Each row comes from the steps of one path. Every step used is in the known rows, and no mark comes twice. Write the path behind each row, first mark first.
Known rows
Q H W M X: [  2 -13  15   9 -15  38 -11  17  -1  -5   0   3  23  -4  -2  26  20 -12
   3 -20   7  -5  18  36  -6]
X M W H: [-10  -6   0  10 -10 -19  16  -3  12  -6 -29   3 -23  -8   1 -13 -11 -10
  14   2   2  10  19  18  17]
W H Q: [-22 -17 -19  16  -7  -8  17  -4  12 -19 -10  20 -11 -10  -5  -3  25  -5
  17   6   4 -11  11  25 -28]
X H Q: [-14  -9 -29  12   6  -2  18  12  -3 -27 -13  26 -23  -2  -9  10 -10  13
  -2  -7 -17 -12   4  23 -28]
W H D Z: [  5 -10  -1  25   1 -12   7  -1   3 -21   1   4 -22 -18  -2 -11   6 -15
  -1   0  26  -7   0  23   2]
K H: [ 24   0  -2  -4  11 -19  15  19 -18 -10  -4  11  14 -10 -12  -9 -22  22
   3 -20  -8  -8  -4   0  -2]
M X: [ -7 -14  -2  24 -14  12   6   5   5 -12 -15  11  -7  -7  23 -13 -20   6
   6 -15 -19 -14  20  15 -37]
K Z: [ 18  -3  23  13  -3   0  10  11  -7 -27  13  11  -6  -8  21 -25  -7  19
  -8 -25   5 -20   0   0  -5]
M X H: [ -5 -12 -19  26 -10  10  10  13  -4 -15 -26   6 -23  -7  10   2 -21  10
   2 -23 -27 -14  14  31 -36]
X M W: [ -6  -2   7   6  -5 -14  14   1  10  -6 -22  11 -17  -2   7 -17 -35   0
   5  -1  -5   9  18   4  18]
K H W: [ 31  -6   1  -2  10   1   5  27  -7  -6  12  11  25 -14  -9   5  -7  13
   4 -23 -26  -1  -3   4  17]
M X H D Z: [  2  -9 -10  37  -5  12   5   8  -3 -27 -19   8 -36 -12  12   0 -29  -1
  -8 -20 -12  -9   4  35 -18]
Z K: [ 10 -12   7  -4  -5 -16  17  12 -34 -12   6   6  24 -13  10 -11 -22   7
  -7   3 -17 -18  12  -5 -19]
X H D: [  6 -10 -22  16  11 -12  16  21 -13 -21  -6   5 -32  -5  -7   9 -23  13
 -14 -18  -3  -9   1  18 -10]
D Z K: [ 20   1  21   4   2  -4   4   1 -24 -22  13  15  19 -17  10 -24 -31  -7
 -15   8  -1 -16  -1   0   1]
X M W H D: [ -9  -9   0  16  -8 -22  17  -2  12 -11 -27   2 -32  -9   1 -11 -14 -13
  10   1   7  13  15  20  25]
X M: [ -7  -3  10  -6   6  -9  20  11   8  -9 -19  15  -4 -12   8 -13 -32  21
  -4  -7   4  -2  13  -2  -2]
H Q Y: [-33 -21  -9  10  -5  -4   6  -4   5 -23   5  40   7 -13  24 -15 -16  -5
   9   4  -5 -17  20   5 -25]
Y Q: [  5 -14  12   6  -5 -15  12  22  -6 -12   6  31   4  -1   9 -21 -42  -5
  -5  -1   3  -9  17  -4 -22]
W M X H: [ -4  -7  12  16 -19  18  16   7  16 -16 -34  -9  -4 -17  12   5  -4   5
   3 -27   8 -11  24  37 -25]
Z K H Q: [ 12  -8   1  -7   0 -21  25  10 -39 -23  -2  19  29 -19  -8  -2 -16  10
   1   2 -27 -13  -4   6  -5]
M W H: [ -1 -10 -15  26 -18 -18   5  -6   4  -3  -9  -2 -20   3  -2 -15   6 -24
  22   2  -6   1  20  20   0]
K H X M: [  3  -2 -12  -3  18 -16  17  11  -5 -13 -22  14  16 -28   4   5 -18  35
  -1 -30  -6  -4   3  10  20]
H Q: [-20 -13 -10  10  -1   3  14   0  11 -25   0  37  -4  -1   7  -8  -9   7
   4   6  -9 -12  10   6 -28]
Y Q H D Z: [ 10 -11  17  12  -1  -7  -4  20 -25 -21  12  35  -4   4  -6  -6 -38 -23
 -16   3  31  -4   2  15  -4]
D Z K H W M: [ 39   5  37  -2   0   6   4   9 -19 -21  12   5  40 -30   1  -8 -14 -11
 -10  -5   0  -6  -7  12  31]
K H D: [ 24  -5  -1   4  14 -22  16  20 -18 -18   0   9   0 -13 -11  -4 -26  17
  -3 -21   0  -4  -9   2  11]
Z K H: [ 26  -5   7 -11   2 -26  22  18 -47 -13   0   3  34 -19  -8  -6 -23  14
  -3  -7 -23 -14  -2  -1  -2]
M X H W: [  0 -15 -16  29 -11  25   2  19   4 -13 -14   6 -15  -9  12  12  -8   2
   2 -26 -40  -7  15  34 -22]
D Z K H: [ 34   7  21  -1   7 -12   7   6 -34 -23   9  14  26 -22  -2 -19 -32  -1
 -11   1  -4 -12 -12   3  15]

Which path is each row?
[ 27  -9   7  -4   4 -28  23  19 -48 -19   3   3  22 -21  -6  -2 -26   9
  -8  -7 -16 -10  -6   1   7]  Z K H D
[-15  -9   8  20 -21  22  18   1  23 -24 -36   3  -7 -17  11   8   2   2
   6 -21   4 -10  22  43 -27]  W M X H Q
[  6 -15  25  16 -20  39   0  13  31  -7   1  -1  20 -19  23   8  12  -7
   5 -22 -11  -2  27  24  -1]  H W M X
[  6  -5  -8   0   9 -12  19  10  -7 -23  -7  31   9  -9 -14  -3 -13  17
   8 -10 -14  -7  -7   8  -6]  K H Q
[  3 -13   9   3  -6  -9   2  26 -26 -10   5  32   8   9  -8  -3 -30 -11
  -6  -1  17  -9  12  11 -23]  Y Q H
[  7 -10  15  -1  -7  28  -9  20  -4  -3   9   5  28  -2 -10  25  19  -7
  -1 -16  15  -5  15  26   1]  Q H W M
[ -4 -10  13  22 -17  16  17   8  15 -21 -32 -10 -13 -19  13   8  -7   2
  -2 -27  13  -8  21  39 -16]  W M X H D
[  3  -4  21  26 -14  21  11   2  17 -27 -28  -6 -13 -22  14   1 -11  -6
  -7 -24  21  -7  14  42  -5]  W M X H D Z
[ -5  -9  25  14 -23  20  14   1  23 -13 -25  -4   9 -17  23  -7  -5   3
   6 -21  13 -11  28  25 -23]  W M X
[  9  -6  -1  -9   7 -23  23  11 -37 -16 -14   6  35 -33   7   5 -20  22
  -6 -15 -21 -11   4   6  15]  Z K H X M
[ 18  -7  18  14   5  -8   6   4 -20 -29  16  13  -2 -17  11 -16 -34  -9
 -21   5   9  -9  -5   1  11]  H D Z K
[-23  -9 -16   1   9   4  -2   8 -14  -8 -16  18  10  -8   3  22  -1  17
  -7 -18  15  -9  15  23  -2]  Q H X M
[ -3  -2   9  19  -5 -17  10  -8  13 -16 -23   5 -32 -13   1 -17 -19 -21
   6   6  14  14   8  22  35]  X M W H D Z
[-25 -10 -14   6  10  -2  11   1  14 -11 -19  17   5 -24  28   3 -15  28
  -7 -19   0  -8  23   7   5]  H X M
[ 28 -10  24  -2 -15   4  15  18 -26 -13  -4  -6  44 -30   4   8  -3  -1
   2 -17 -30  -7   7  20  10]  Z K H W M X
[ 18  -3  -7  16  10 -11  12  15 -28 -29   0   6 -22 -14  -5   3 -30   0
 -22  -8  -2 -11  -8  21   5]  X H D Z K
[ 13 -13  22   8  -5 -12   1  21 -42 -23  13  30   6  -2  -5  -4 -39 -27
 -18   9  24  -6   1  15  -1]  Y Q H D Z K
[-29 -13  -3  14 -14 -19  13 -12  15 -13 -28  16 -19 -14  10 -15 -10 -21
  21   8   2   7  22  24  16]  X M W H Q Y
[ -3 -17 -12  21  -2 -18  15   6   1 -14  -4   0 -20 -14  -3  -4  12  -5
   5  -6  17  -7   9  19 -11]  W H D
[ 33  -9  10  -8   0 -11  14  25 -39 -10  13   4  41 -22  -4   5 -11   5
  -3 -10 -36  -8  -2   2  12]  Z K H W
[  5 -11  -5  33  -8   7   9   8 -19 -29 -18   5 -26 -18  12   1 -29  -5
 -11 -14 -20 -11   3  36 -16]  M X H D Z K
[ 14  -9  -7  -4   5 -22  18  11 -42 -15  -2   6  39 -29   6   4 -14  19
  -5 -16 -25 -16   4   5   5]  Z K H X
[ 14  -1  18   2   3 -12   4  -3 -32 -30  10  27  30 -29   7 -22 -30 -12
  -5   6  -4 -15  -8   8  14]  D Z K H Q Y
[ 14  -1 -11  20  15  -6   8  15 -11 -28  -2  10 -33  -9  -6   1 -29   3
 -19 -13   6  -8  -7  21   3]  X H D Z
[-25 -15 -28  12   3  -8  12   8  -9 -25  -9  28 -14 -11   4   3 -16   3
   2  -8 -13 -16  11  24 -24]  X H Q Y
[  8  -4   5  12   9   5 -10  10 -25 -20  10  18  -8   2 -12   5 -15  -9
 -16  -4  31  -8  -5  19   1]  Q H D Z
[ 40   3  24   0   7   0   1  12 -28 -20  19  13  32 -24   0 -11 -22  -8
 -11  -2 -15  -7 -12   5  26]  D Z K H W
[ 23   4  18   2   6  -8   9   0 -28 -31   7  26  23 -22  -3 -17 -27  -4
  -8   8  -8 -11 -14   8  11]  D Z K H Q
[-13 -13 -29  33 -14 -15   1 -13   8  -5 -11   0 -15  -7  10  -4  15 -19
  20  -6  -9  -1  27  27   7]  M W H X
[  9  -5 -20   4  16 -14  10  11 -11 -13  -7  14  21 -22   4   5 -10  29
   1 -31 -11 -12   4   8   6]  K H X
[ 12  -7  -2   7  -1  17   9  26   9 -11  -3  -3   2 -13  -3  21   7   5
  -6 -26 -10  -4  14  28   2]  X H W M
